Every row comes from one small tree of marks. The marks that hang from a mark follow it in brackets, in the order of their numbers. Every link used is in the known rows. Which tree was each row made from?
Known rows
q751{q931{q186{q98} q735{q848}}}: [-11  -1  42   4 -14  14 -13  -4  39   7  20  -8  16 -15 -10  -9  -5  -8
  -8  -1]
q848{q735{q98 q931{q751}}}: [-18  -2 -16  -8   9  -1   6  -4   7   7 -10  -8 -20   0 -14  -1   9  -2
 -25  -8]
q848{q735{q98{q186} q931}}: [-19   8  -3 -10   4   3   2  -8 -40  11 -18  -7 -18  12  -5   1   5  -6
 -13  -5]
q735{q98}: [-19 -13 -25  -7   3 -18 -10  -7  16 -15  -6   8 -18  38   3   8   0   3
   3   5]
q931{q186 q735 q751}: [-19  -6  11   7   7  -9  -5  11  30  -3   2   2   6 -45 -38   2   5   6
 -13  -5]
q735{q98{q186} q848 q931{q751}}: [-17  19 -28   2  21  -7  -2   7 -47  11  -5 -12 -13  28  16 -10 -10 -13
  -2 -22]
q996{q735{q98 q931}}: [ 15   8 -11  -2   5 -22   1   7   2 -13 -28   5 -10  27  -8  -1  -3  -3
  13   4]
q186{q98}: [-12 -19 -18   7  -9   4   4  -6  14 -12   4  10  -8 -11   3  12  -4 -10
  -1  14]
q735{q98{q751}}: [ 18 -11 -29  -7   1  -8   5  -7   1 -11  -2  10  -5  34  17  11   3  14
  17   8]
q186{q98{q751}}: [ 25 -17 -23   9 -13  14  18  -7  -2  -4  11  12   4 -17  18  15   1   4
  11  14]
q848{q735}: [-27 -14  -3 -12  -8   1   2  -7   3 -13   1   6 -16 -24   0  14   8   4
 -29  12]
q98{q186}: [-20  -5 -25  -6  -7  -9   1   0 -50 -11 -10   8  -3 -10   3  11  -6  -3
   8  14]
q186{q98{q751{q931{q735}}}}: [ 24 -10   6   0 -25  18  19  -9  14   7  11   2  18 -19  -1   7  -1  -3
  15  14]
q931{q186{q98} q735 q751}: [ -7  -8  13  20   0   6  -3   4  38   6   8   0  10 -48 -36   4   4  -2
  -9  -7]
q751{q931}: [-22 -14 -13 -17 -22  -7   2  -7  17 -12  -2   8   5  -1  -2  -3 -10  -5
   7  26]
q735{q98 q848 q931{q751}}: [-20   8 -23  -1  25 -11  -2   5   0   4   5  -9 -21  27  16 -11  -6 -11
 -16 -18]
q996{q735{q98{q751} q848}}: [ 44   7 -15  -1   0 -12   0   6  -4 -23  -5   7   3  40  36   9   2  14
  22   0]
q735{q98 q931{q186}}: [-14   1   2   5  19 -11 -11   0  15   3 -11   1 -14  21 -15 -15   0   0
  -4  -8]
q996{q735{q848 q931{q751}}}: [  8  14 -14   3  11 -14   7  21  -9 -16  -8   2  -4 -18   9  -5  -8  -9
  -4  -1]
q186{q98{q751{q931{q735{q848}}}}}: [ 22  -4  14   1 -19  23  12  -6  10   7  22  -3  17 -11  17   4  -3  -4
   6   7]

Which tree is each row?
[ 26  10 -25  -3   8  -2  14  -2 -62  12 -18  -1  -3  25  11  -3  -1   0
  24  -2]	q735{q98{q186 q751} q931}
[-20   5   9 -19 -18  -7  -4  -8  -8   6 -11  -7   7  25 -20   2  -6  -6
  18   6]	q751{q931{q735{q98{q186}}}}
[-18   9  12   5  26  -7 -19   3   9   6   9  -7 -15  32  15 -19  -3  -3
 -17 -19]	q735{q98 q848 q931{q186}}
[ 24   4  15  20  14  20   2   5  -7  10  21  -2   4 -19  24 -14  -1  -5
 -10  -8]	q735{q848 q931{q186{q98{q751}}}}
[ 18   7  -7  13   6 -16   5  19   8 -12 -24   6   5 -30 -24  -9  -1   1
  12   4]	q996{q735{q931{q186 q751}}}
[-18   5  18   4  20  -2 -12  10  -1   2  12   0 -11 -14  14 -18  -4  -8
 -26  -7]	q735{q848 q931{q186}}
[ 12  -7   8  -9 -16  15  -3 -17  22   8  -2  -2   8  18  -2  -3  12  17
   7   3]	q848{q735{q98{q751{q931{q186}}}}}
[-21  -5  34  -9 -15  -3  -8  -1  36   1   2  -1  16 -20 -33  -8  -3  -1
  -1  10]	q751{q931{q186 q735}}
[ 18  10 -12  14  11 -19  -4  12  18  -6 -29   2   2   8 -26 -10   1   3
  20  -7]	q996{q735{q98 q931{q186 q751}}}
[ 26 -16 -17   4 -26  20  18 -12  10   1   7   8  16 -10  12   4  -5  -2
  25  21]	q186{q98{q751{q931}}}
[ 12  13   8  -7   7  -1  -2   2 -43   4   8  -7   3  25  21  12   3   8
   7 -12]	q931{q735{q98{q186 q751} q848}}
[ 20  -2  24   4   6  -5  -8  -2  20   3   3   1   6   8 -16   5  11  17
   7  -8]	q931{q186 q735{q98{q751}}}
[-10   0  21  22   7  10 -10   8  31   6  22  -9   7 -38 -13   2   2  -4
 -22 -19]	q931{q186{q98} q735{q848} q751}
[-20  11  13  -9  10 -10 -15   3 -28   0   7 -10  -9  30   6  11  -2  -4
  -8 -13]	q931{q735{q98{q186} q848}}
[-18  -3  22  -4   7   7   0   0   4   5  -3   0 -10 -37 -14  -8  10   0
 -34   0]	q848{q735{q931{q186}}}
[ 13   2 -10 -16 -23  16   7 -16 -31   8 -14  -6   7  22  11   5   6  11
  18   4]	q848{q735{q98{q186 q751{q931}}}}
[ 23   1  38  18   3  19  -6   3  12   6  28  -3  12 -28   8   4   7   6
 -12 -11]	q931{q186{q98{q751}} q735{q848}}
[ 19  12   8 -14 -18  11  11   2 -53   9   8  -5  26  -8  17   3  -5   1
  21   7]	q98{q186 q751{q931{q735{q848}}}}
